Every row comes from one small tree of marks. Brackets hold a mark, then the marks that hang from it, in alphabetical order. Every link used is in the known rows. Which tree was each row made from?
Known rows:
{A {X {T {Q {C F} W}}}}: [ 1.72 -0.14  2.47 -0.76  2.85 -0.14 -0.52  0.62  1.98  2.74  0.11 -0.83
  2.40  1.12  0.09 -2.65  4.76  1.93 -1.10  0.15  2.22 -0.72  0.52 -0.36
 -2.78  0.44 -1.73 -0.44]
{F {C {Q {T {X A}} W Z}} Y}: [ 1.59  2.08 -0.43  2.81 -0.19 -0.65  1.65 -0.86 -3.47  2.49 -2.61 -0.18
 -0.81  3.74  1.37 -1.67  4.81  2.31  0.88 -2.48  1.90 -3.05  1.57  1.84
 -6.85  1.37  1.44  0.53]
{A {X {T {Q W}}}}: [ 1.40 -0.58  1.83 -1.79  3.04 -0.43 -0.70 -0.32  2.47  2.55  1.06 -1.68
  3.18  0.96 -0.29 -1.83  4.40  1.74 -1.54  0.22  1.33 -0.67  1.07 -0.05
 -2.76  0.37 -1.10  0.01]
{X A {T {Q Z}}}: [-2.10  2.43  4.08  5.28  2.61 -1.21 -0.06  1.01  4.80  0.91  2.33 -0.67
  0.20 -0.75 -2.89 -1.64  3.78  1.10  1.78 -1.76  2.20 -3.71  0.87 -1.90
 -1.54  3.12  2.08  7.33]
{C {F {Y D}} {Q {T {X A}} Z}}: [ 1.10  2.07 -0.40  4.82 -1.96 -0.45  2.79  1.37 -3.41  0.26 -2.82  0.43
 -1.54  5.90 -1.58 -6.14  7.13  2.44  1.76  1.71  2.45 -3.87  1.49 -0.80
 -3.99  1.43  0.87  3.93]
{X A {T {Q {C F V} W Z}}}: [-2.06  4.04  6.54  6.50  1.03 -0.80  2.00  2.52  4.57  1.75  1.36  0.18
 -1.37 -0.04 -2.04 -3.38  4.07  2.47  2.15 -1.85  3.88 -4.04  0.58 -1.68
 -2.10  2.68  0.51  6.19]
{H {P V}}: [ 1.37  1.03  2.80  1.11 -1.19  2.06  2.53  0.02 -0.25 -1.11  0.29 -0.67
  0.64  0.43 -1.05  1.62  2.29  1.21  1.74 -1.95  2.96  0.02  1.27  0.36
  1.51 -2.41  0.11  1.69]
{Q {C F V} {T {X A}} Z}: [-1.56  2.16  1.73  9.11 -2.64  1.70  3.63  1.67 -1.13  1.05 -4.14  0.61
 -2.04  2.60  0.26 -6.81  8.16  2.20  4.02 -0.16  6.79 -2.21 -4.78 -3.52
 -5.81  1.65 -0.62  5.73]
{Z {Q {C F V} {T X} W}}: [-0.25  1.27  4.95  3.01 -1.05 -2.06  4.20  0.39 -1.07  1.34 -3.73  0.13
  0.12  2.11  3.66 -4.68  3.02 -0.28  1.29  2.08  2.60  0.47 -2.49 -1.32
 -0.47  2.41 -1.09  1.07]
{F Y}: [ 0.38 -1.10 -2.31 -2.00 -0.40 -0.17  0.45 -1.14 -2.90  0.70  0.84  0.24
  1.41  1.91 -1.02  0.37  0.73  0.69  0.12  0.07 -1.00 -1.76  0.78  2.72
 -1.99 -0.58 -0.58 -0.85]
{C {Q W} V}: [-0.32  1.94  3.39  1.04 -2.34  0.20  3.30  3.65 -1.41 -0.05 -2.02 -0.87
 -1.88  3.52  0.87 -4.40  0.68  3.39 -1.00  0.63  2.32 -0.92  2.27 -0.73
  0.55  0.93  0.80 -1.18]
{U {Y D}}: [-0.45  1.04 -0.80 -0.99 -2.99  0.31  0.69  1.75  0.03  0.89 -1.34  0.83
 -0.66  3.26 -1.82 -1.61  2.47  1.13  1.45  0.55 -1.40  0.07  0.03  3.08
 -1.94 -1.94  1.17  1.62]
{X A {T {Q C Z}}}: [-2.05  2.88  5.03  6.23  2.26 -0.28 -0.31  1.36  5.04  1.69  1.65  0.18
  0.22 -1.11 -2.17 -2.27  3.93  1.67  2.62 -2.27  3.57 -3.16 -1.00 -2.00
 -2.61  2.71  1.80  7.04]
{Z {Q {C F V} T W}}: [-1.28  2.01  5.33  3.27 -1.53 -1.46  4.84  0.34 -1.95  1.10 -3.49  0.78
 -0.32  1.06  4.05 -4.02  1.70 -0.46  1.76  0.22  2.80  1.25 -1.46 -1.69
  0.50  1.69 -1.29  0.88]
{W {Q {C F V} {T X} Z}}: [-0.34 -2.37 -0.14  5.77 -4.06  4.03  3.74  1.72 -0.28  0.37 -4.26  0.92
  0.80  2.42  0.93 -3.03  4.87  0.59  2.31  0.83  3.77 -0.30 -3.38 -3.11
 -3.31  1.68 -0.39  3.15]
{C F {Q {T {X A}} W Z} V}: [-0.83  3.42  3.06  5.99 -3.39 -1.08  6.34  4.24 -2.77 -0.61 -3.88 -1.38
 -4.00  5.61  0.20 -7.77  6.11  3.25  0.81  1.83  4.43 -3.50  2.45 -3.24
 -1.41  2.48  0.06  2.85]
{T {Q {C F V} Z} {X A}}: [ 1.49 -0.20  4.49  6.25 -0.11 -0.84 -0.44  3.49  4.05 -0.42 -2.57  0.69
  0.44  2.84  0.19 -7.46  7.28  3.54  0.50  4.65  3.76 -3.30 -2.75 -1.67
 -3.98  1.21  1.06  2.80]
{X A {T {Q {C V} W Z}}}: [-2.36  3.83  6.58  6.18  1.01 -0.31  1.47  1.85  5.22  2.13  1.80 -0.06
 -0.43 -0.57 -1.88 -3.11  3.94  2.73  2.21 -2.15  3.87 -3.64 -0.13 -1.38
 -2.87  2.39  0.92  6.41]
{C {F {Y D}} V}: [ 1.28  0.15 -0.63  1.38 -0.60  0.52  2.10  3.11 -4.50 -0.11 -2.10  2.53
 -2.53  5.51 -2.68 -3.61  2.79  1.12 -0.46  0.32  0.78 -3.33  2.83  1.60
  0.47  0.65 -1.46 -0.67]
{A {X {T {Q {C {F Y} V} Z}}}}: [ 1.65 -1.32  0.68  0.54  2.71  0.72 -0.35  1.08  0.06  2.16 -0.29 -0.37
  2.63  2.48 -0.79 -3.36  6.18  2.35 -0.33 -0.09  2.94 -1.44  0.42 -0.58
 -3.42  0.54 -1.27  0.25]
{X A {T {Q {C {F Y}} Z}}}: [-1.70  2.74  4.23  5.89  2.18 -0.76  0.31  1.64  3.43  1.57  1.51  0.48
 -0.16 -0.08 -2.67 -2.49  4.47  1.67  2.54 -1.94  3.23 -4.27 -0.04 -1.24
 -2.55  2.82  1.18  6.48]
{Q {C V} T}: [-2.63  1.14  1.65  3.99 -1.21  2.68  2.19  0.16 -2.27  1.95 -4.24  0.89
 -0.41  1.46  1.26 -4.17  3.73  1.31  2.21 -2.80  5.48  0.77 -4.97 -2.21
 -4.01  0.54  0.03  2.82]
{W {Q C {T {X A}} Z}}: [-0.91 -1.51  0.22  5.53 -3.90  4.11  2.22  0.00  2.03  1.15 -2.36  0.40
  2.29 -0.02  1.16 -1.69  4.16  0.63  2.98  0.17  3.31 -0.09 -4.45 -2.21
 -4.71  1.49  0.11  4.81]
{H P}: [ 1.08 -0.01  3.10  0.32 -1.15 -0.23  2.22 -0.09  0.21 -1.26 -0.73 -1.29
 -0.13  1.48 -0.27  2.30  2.07  0.63  0.07 -1.16  2.18  0.27  1.64  0.19
  0.41 -1.27  0.52  1.14]

Which tree is each row?
[ 0.05  0.42  6.01  3.93 -2.72  0.90  2.63  1.35  3.07  0.22 -1.82  1.31
  0.58  1.44  2.38 -5.46  3.71  4.61  0.71  1.85  3.40  0.02 -0.97 -1.69
 -3.73 -3.11  0.26 -0.53] => {T {Q {C V} W Z}}
[-1.53  0.95 -0.11  2.00  0.33 -1.09  0.76 -1.59  0.48  1.31 -1.40 -2.03
  0.72  1.44 -0.73 -2.59  4.76 -0.28  0.78  0.46  1.80 -1.91 -2.79 -0.78
 -3.93  2.52  0.63  5.39] => {Q {T {X A}}}
[ 1.49  2.59  2.12  3.87 -4.15  0.60  5.45  4.25 -4.14 -0.15 -2.42  1.67
 -3.61  6.83 -1.08 -6.51  4.18  4.48  0.50  1.41  2.42 -3.62  4.77  0.16
 -1.11 -0.43 -0.69 -0.73] => {C {F {Y D}} {Q W Z} V}
[-0.54 -0.14  3.28  3.87  2.13  0.31  0.50  0.35  3.30  1.34 -0.10  0.33
  0.82  0.95 -1.52 -1.81  3.85  1.62  1.67 -1.02  2.70 -1.27 -1.46 -2.79
 -2.62  0.60  2.30  3.41] => {X {T {Q C Z}}}
[ 2.23 -1.06  5.54  0.93 -0.43 -1.07  0.18  1.61  4.64  1.22 -2.70 -0.18
  1.79  3.77  1.38 -6.28  5.06  4.11 -1.76  5.47  2.12 -1.60 -3.15  0.29
 -4.47 -0.65  0.66 -1.22] => {T {Q {C V} W} X}
[-0.39  1.06 -0.56  5.24 -2.10 -0.69  4.61  3.82 -5.86 -1.15 -4.13 -0.83
 -2.57  7.11 -1.27 -7.24  7.06  2.70  1.11  1.49  4.01 -4.45  1.94 -2.33
 -1.96  3.13  0.86  3.09] => {C {F Y} {Q {T {X A}} Z} V}
[-0.79  0.79  5.04  2.01  1.89 -0.29  1.45  1.03  3.32  2.14 -0.21 -0.07
  0.25  1.74 -1.26 -2.21  2.79  2.08  0.25 -0.92  2.48 -1.74 -0.57 -1.43
 -2.00  1.10  1.36  2.12] => {X {T {Q {C V} W}}}
[ 2.19  2.19  0.24  4.00 -0.96  2.12  2.18 -0.13 -4.45  3.19 -3.92  2.63
 -1.78  6.28 -0.01 -3.77  5.59  3.51  0.84 -3.76  2.66 -2.56  2.16  2.26
 -7.17 -0.18  1.71  0.36] => {F {C {Q T W Z} V} {Y D}}
[-1.18 -2.02 -0.63  5.30 -4.59  4.64  4.41  1.32 -2.08  0.27 -3.66  1.64
  0.77  2.02  1.03 -2.18  3.74  0.69  2.76 -1.00  3.70 -0.11 -2.16 -2.58
 -2.94  0.74 -0.82  2.74] => {W {Q {C {F Y} V} T Z}}
[ 2.25  2.08  0.45  2.20  0.10  1.66  1.30  0.03 -4.61  3.49 -4.22  2.53
 -1.64  6.38 -0.05 -3.36  4.66  2.89 -0.20 -3.85  2.07 -2.51  2.12  3.09
 -6.18  0.59  1.63 -0.42] => {F {C {Q T W} V} {Y D}}
[ 0.55 -0.80  4.03  5.10 -1.00  0.83  1.27  2.81  1.07 -1.22 -3.22  2.11
 -0.14  2.28  1.47 -5.71  4.52  3.24  0.82  1.83  3.54 -0.30 -0.96 -3.04
 -1.93 -1.75  0.85 -0.05] => {T {Q {C F V} Z}}
[-1.34  1.79  5.14  2.20 -1.42 -1.30  3.54 -1.71 -0.27  1.89 -2.15  0.33
  1.31 -0.67  4.45 -2.53  0.93 -0.45  2.10  0.08  2.03  2.23 -2.69 -1.07
 -0.96  0.80 -0.70  1.35] => {Z {Q C T W}}
[ 3.46  0.77 -0.72  2.04  1.38  1.99 -1.05  1.37 -4.59  2.52 -3.84  3.34
 -1.43  5.99 -0.64 -2.58  3.61  2.41 -0.56 -3.38  1.43 -2.49  2.19  3.30
 -4.43  1.00  2.26 -1.51] => {F {C Q V} {Y D}}
[ 0.79  1.12  1.14  6.61 -3.31  3.47  2.58  2.52 -2.38  0.81 -2.35  3.83
 -2.03  2.66 -0.27 -4.66  4.39  3.16  3.46 -0.75  4.40 -1.30 -1.77 -0.71
 -3.59 -1.82 -1.43  0.55] => {Q {C {F {Y D}} V} Z}
[-2.03  2.37  4.27  3.50  3.67 -1.80 -0.91  1.22  4.68  1.19  2.12 -0.77
  0.33 -0.63 -3.00 -1.26  2.79  0.56  0.72 -1.80  1.61 -3.65  0.84 -1.04
 -0.69  3.87  2.05  6.57] => {X A {T Q}}
[-0.82  0.78  4.88  3.79  0.83  0.19  2.29  0.81  3.49  1.84  0.00  0.06
  0.11  1.57 -1.26 -2.59  3.78  2.62  1.31 -0.87  3.07 -1.76 -0.63 -2.23
 -2.89  0.38  1.39  2.89] => {X {T {Q {C V} W Z}}}
[-0.57  0.96  4.98  2.55 -1.12 -1.44  3.58 -0.60 -0.19  1.89 -3.09 -0.26
  1.31  1.45  3.71 -4.20  2.71  0.02  1.40  1.67  2.64  1.03 -3.52 -0.91
 -1.58  1.97 -0.35  1.50] => {Z {Q {C V} {T X} W}}
[-0.50  2.53  5.37  3.25 -0.88 -2.64  3.38 -0.38  0.24  1.74 -2.48 -0.12
  0.44  0.29  3.72 -3.83  2.63 -0.65  1.83  1.85  2.13  0.15 -2.48 -0.73
 -0.92  2.62 -1.23  2.35] => {Z {Q {C F} {T {X A}} W}}
[ 1.43  0.75 -0.60  0.15 -0.56 -1.50  1.75  3.11 -4.79 -1.07 -2.17  0.22
 -1.72  4.32 -0.25 -2.81  1.60  1.28 -0.45  1.51  0.38 -2.39  3.51 -0.09
  1.17  1.37  0.16 -1.76] => {C {F Y} Q}
[ 0.22  2.42  2.77  2.50 -3.50  0.12  3.32  1.14  0.38  0.01 -0.37 -0.88
 -1.04  1.23  1.57 -2.92  1.28  3.35  1.00  1.07  1.64 -0.22  1.94 -1.44
 -1.65 -1.10  0.75 -0.10] => {C {Q W Z}}
[ 0.42 -0.91  3.80  4.07 -1.02  1.03 -0.02  0.77  2.76 -0.48 -1.91  1.68
  1.59  0.57  1.89 -4.24  3.80  3.17  1.18  1.60  2.84  0.62 -2.15 -2.45
 -3.39 -2.61  1.43  0.38] => {T {Q C Z}}
[ 1.30  0.65  4.98  3.21 -1.18 -2.62  0.72  0.47  6.54  0.20  0.54 -1.43
  1.63  1.64  0.36 -5.24  5.88  3.71 -0.42  5.58  0.85 -3.43 -0.35 -0.05
 -4.75 -0.10  0.81  2.80] => {T {Q W Z} {X A}}
[ 1.75  1.60  6.59  2.50 -0.10 -2.49 -0.25  2.28  5.69  1.21 -1.47 -0.09
  0.75  1.91  1.10 -6.11  5.08  3.41 -1.00  5.19  1.87 -3.18 -1.90  0.82
 -3.87  0.81 -0.38  0.85] => {T {Q {C F} W} {X A}}
[-2.76  1.28  1.41  7.61 -3.40  3.82  3.88 -0.28 -1.91  1.29 -3.71  1.14
 -0.72  1.25  1.38 -4.93  5.66  2.48  4.40 -2.67  6.67  0.71 -4.98 -3.93
 -5.83 -0.99  0.11  4.38] => {Q {C V} T Z}
[-2.27  3.74  6.73  4.39  2.05 -0.79  0.67  2.01  5.08  2.43  1.55 -0.19
 -0.35 -0.49 -2.00 -2.71  2.92  2.13  1.15 -2.19  3.26 -3.59 -0.14 -0.59
 -1.95  3.11  0.95  5.67] => {X A {T {Q {C V} W}}}
[-2.08  3.48  5.65  3.01  2.55 -2.17  0.56  0.95  5.42  1.89  2.72 -1.10
 -0.04 -0.69 -2.50 -1.42  2.44  1.27  0.53 -1.60  1.42 -3.91  1.51 -0.32
 -1.24  3.11  1.20  5.97] => {X A {T {Q W}}}
